Each row was made from one small tree. Brackets hold a mark, then the marks that hang from it, in the order of their numbers. Every link used is in the known rows. Write each row's tree.
Known rows
(K511 (K988 K917)): [ 1.982  2.478 -2.450 -0.599  0.893 -2.100  0.421 -1.486  3.368 -0.596
 -0.308  2.265 -0.572 -0.936 -1.799  3.083 -0.251 -0.480  0.166  2.278]
(K988 (K511 (K36 K441)) K917): [-0.144  2.529 -1.739 -0.111 -1.507 -2.368  1.677  0.563  1.259 -2.778
  1.049  3.186 -0.642  0.539 -0.435  1.925 -0.411 -0.837 -0.283  2.150]
(K570 (K988 K511 (K917 K36))): [-0.652  2.615 -2.862  0.139 -0.294 -2.448  1.972 -0.710  1.830 -2.119
  1.218  4.423 -1.700 -0.079  0.329  3.040 -0.614 -1.105  0.352  0.855]
(K386 (K988 (K917 K36))): [ 1.102  2.548 -3.400 -0.486  1.367 -3.279  2.301 -0.797  2.757 -2.034
  0.879  3.471 -0.716 -0.382 -0.338  2.605 -1.074 -0.320  0.108  1.060]
(K391 K495): [ 3.825  4.256 -1.521  1.469  1.899 -1.780 -0.179 -1.521  2.924  1.777
 -0.276  2.413 -0.809 -0.660 -2.613  2.933  0.767 -1.184  1.308  3.575]
(K988 (K511 (K36 (K441 K618))) K917): [-0.447  3.755 -1.326  0.434 -1.453 -2.322  1.203  0.596  2.168 -3.872
  0.691  3.469 -0.819  0.114 -0.780  1.513 -1.092 -0.876 -0.172  2.076]
(K570 (K988 (K511 (K36 K441)))): [-0.618  1.645 -0.909  0.699 -1.198 -2.555  1.906  0.235  1.548 -1.945
  0.259  3.336 -1.319 -0.230 -0.493  4.061  0.097 -1.490  0.151  2.197]
(K386 (K988 (K511 (K36 K441)) K917)): [ 0.060  2.139 -1.832 -0.329 -1.863 -3.624  3.186  1.370  1.939 -3.105
  0.488  3.359 -0.644  0.131  0.079  2.827 -1.207 -0.766 -0.221  1.802]
(K386 (K988 K917)): [ 1.642  3.079 -2.560 -0.462  0.988 -3.078  2.418 -0.456  3.326 -0.867
 -0.148  2.429 -0.562 -1.326 -0.719  2.900 -0.928 -0.896  0.876  1.986]
(K391 (K36 K441) K618 K667): [ 2.482  5.729 -0.247  0.878  0.980 -0.880 -0.406 -1.214  4.358 -2.124
  1.201  3.860  0.582 -1.930 -2.594  3.314  1.180  0.665  0.378  3.371]
(K988 K511 (K917 (K36 K441))): [ 0.054  2.792 -2.806 -0.469 -0.123 -2.422  1.010 -0.497  1.855 -3.125
  1.253  4.335 -0.351  0.782 -0.116  1.112 -0.027 -0.191 -0.497  0.988]
(K667 (K391 (K36 K441) K495 K618)): [ 3.644  5.604  0.165  0.757  0.489 -2.080 -0.858 -1.159  4.206 -0.574
  0.386  3.565  0.620 -2.894 -3.005  2.790  3.104  0.601  0.958  4.526]
(K36 K441): [ 1.724  2.805 -1.484 -0.041  1.876 -1.991  0.225 -1.303  3.011 -0.799
 -0.283  2.309  0.186 -0.755 -1.778  2.323  0.951 -0.719  0.376  2.405]
(K667 K391): [ 3.237  3.274 -1.698 -0.096  2.327 -2.852  0.947 -2.224  3.245  0.993
 -0.339  2.046 -0.599 -1.450 -1.675  1.683  2.861 -1.139  1.228  2.784]
(K441 K36 K618): [ 2.295  4.267 -1.695  0.819  3.788 -1.263  0.055 -1.812  4.275 -2.347
 -0.615  3.372 -1.588 -1.423 -3.052  0.838 -0.401 -0.975  1.000  2.370]
(K391 K36 K495 K618 K667): [ 4.569  7.198 -0.247  2.329  1.077 -0.681 -0.771 -1.434  4.228  0.438
  1.206  3.934 -0.410 -1.838 -3.391  3.955  1.062  0.218  1.301  4.479]
(K391 K36): [ 1.823  3.135 -1.996 -0.606  2.523 -0.945  1.116 -1.707  4.125 -0.607
  0.257  2.484 -1.393 -1.461 -2.688  2.896  1.051 -0.472  1.154  2.686]
(K988 (K511 K36)): [ 0.834  2.516 -2.120  0.430  0.169 -2.092  2.174 -0.298  1.628 -0.098
  0.289  2.756 -2.286  0.935 -1.692  2.577  0.790 -1.767  0.586  2.604]
(K667 (K391 K495 K618)): [ 4.286  5.961 -0.668  1.672  0.911 -2.529 -0.540 -1.636  3.172  2.046
 -0.219  2.917 -0.231 -1.890 -2.738  2.582  3.093 -0.771  1.574  4.599]
(K570 (K988 (K917 K36))): [-0.182  2.451 -2.702  0.137  0.948 -2.192  1.127 -1.420  2.029 -2.222
  1.389  3.614 -0.878 -1.027 -0.003  3.386 -0.898 -0.739  0.319  1.171]
(K386 (K988 (K511 (K36 (K441 K618))) K917)): [-0.268  3.335 -1.459  0.238 -1.806 -3.610  2.682  1.418  2.849 -4.154
  0.126  3.646 -0.862 -0.289 -0.254  2.388 -1.929 -0.825 -0.162  1.693]

Write each row's tree
[ 2.567  5.505 -0.311  0.976  0.600 -0.952 -0.975 -0.737  4.041 -0.880
  0.427  3.593  0.135 -2.076 -3.417  3.594  1.231  0.487  0.814  4.375]	(K391 (K36 K441) K495 K618)
[ 4.696  4.333 -0.843  0.469  1.947 -2.167  0.287 -1.955  4.095  0.850
  0.203  2.793 -0.778 -2.344 -2.751  2.530  2.735 -0.269  1.543  3.795]	(K667 (K391 K36 K495))
[ 1.059  2.192 -0.961  0.526  0.461 -2.499 -0.281 -0.722  3.469 -2.660
 -0.611  2.465 -0.534 -0.653 -2.519  3.441 -0.493 -0.457 -0.753  2.631]	(K511 (K36 (K441 K618)) K988)
[ 0.668  2.830 -2.255 -0.231  0.775 -2.577 -0.849 -1.249  3.667 -4.259
  0.348  3.814  0.258 -0.580 -1.386  2.225 -1.239  0.509 -1.218  1.175]	(K511 (K988 (K917 (K36 (K441 K618)))))
[-0.271  4.017 -2.428  0.084 -0.071 -2.436  0.555 -0.435  2.779 -4.201
  0.910  4.616 -0.570  0.417 -0.479  0.764 -0.750 -0.244 -0.426  0.883]	(K988 K511 (K917 (K36 (K441 K618))))
[ 0.290  2.406 -2.965 -0.676 -0.448 -3.787  2.533  0.309  2.535 -3.397
  0.695  4.516 -0.357  0.394  0.360  2.045 -0.906 -0.128 -0.481  0.602]	(K386 (K988 K511 (K917 (K36 K441))))
[ 0.817  1.331 -1.558 -0.446 -0.657 -2.501  0.382 -0.269  2.150 -2.850
  0.499  2.377  0.131 -0.492 -1.371  3.359 -0.876 -0.061 -1.053  2.416]	(K511 (K36 K441) (K988 K917))
[ 3.221  3.849 -0.737  0.514  1.488 -1.273 -0.513 -1.043  3.899 -0.878
  0.332  3.071  0.019 -1.640 -2.846  3.194  0.807  0.190  0.719  3.502]	(K391 (K36 K441) K495)
[ 0.473  3.122 -3.451 -0.330  0.478 -2.212  1.655 -0.919  1.895 -1.693
  1.229  4.093 -1.513  0.948 -0.480  1.334  0.042 -0.761  0.138  1.151]	(K988 K511 (K917 K36))
[ 4.029  5.248  0.101  0.863  1.430 -2.376 -0.815 -1.505  4.971 -1.596
 -0.072  3.306  0.233 -2.882 -2.749  1.994  1.969  0.203  0.937  3.572]	(K667 (K391 (K36 (K441 K618)) K495))
[-1.343  3.516 -1.856  0.560 -0.877 -2.627  0.879 -0.266  2.698 -4.566
  0.903  4.925 -0.740 -0.642  0.359  2.481 -1.305 -0.588 -0.210  0.612]	(K570 (K988 K511 (K917 (K36 (K441 K618)))))
[ 0.510  2.186 -1.483  0.300 -0.379 -2.334  1.569  0.099  1.656 -1.534
  0.285  2.995 -1.121  0.789 -1.318  2.363  0.716 -1.203 -0.077  2.441]	(K988 (K511 (K36 K441)))
[-0.904  2.352 -1.771  0.490 -1.746 -2.277  2.689  0.287  1.220 -1.772
  0.962  3.287 -1.970 -0.423  0.076  3.763 -0.932 -1.732  0.608  2.054]	(K570 (K988 (K511 K36) K917))
[-1.045  2.286 -2.208  0.009 -0.910 -2.689  1.399 -0.345  1.767 -3.570
  1.210  4.678 -0.520 -0.218  0.698  2.824 -0.650 -0.536 -0.310  0.684]	(K570 (K988 K511 (K917 (K36 K441))))
[ 2.307  4.833 -1.111 -0.390  1.504 -1.804  0.704 -1.821  4.440 -0.237
  0.346  2.958 -0.772 -2.772 -2.811  2.539  3.343 -0.060  1.431  3.694]	(K667 (K391 K36 K618))
[ 0.801  4.385 -0.915 -0.343  1.083 -0.896 -0.041 -0.906  4.226 -1.976
  0.437  3.217 -0.033 -2.068 -2.939  3.127  1.406  0.416  0.615  3.381]	(K391 (K36 K441) K618)
[ 1.181  3.278 -2.706 -0.491 -0.274 -3.321  3.265  0.167  3.139 -0.798
 -0.295  3.229 -1.383 -0.364 -0.387  2.519 -0.626 -1.261  0.980  1.650]	(K386 (K988 K511 K917))
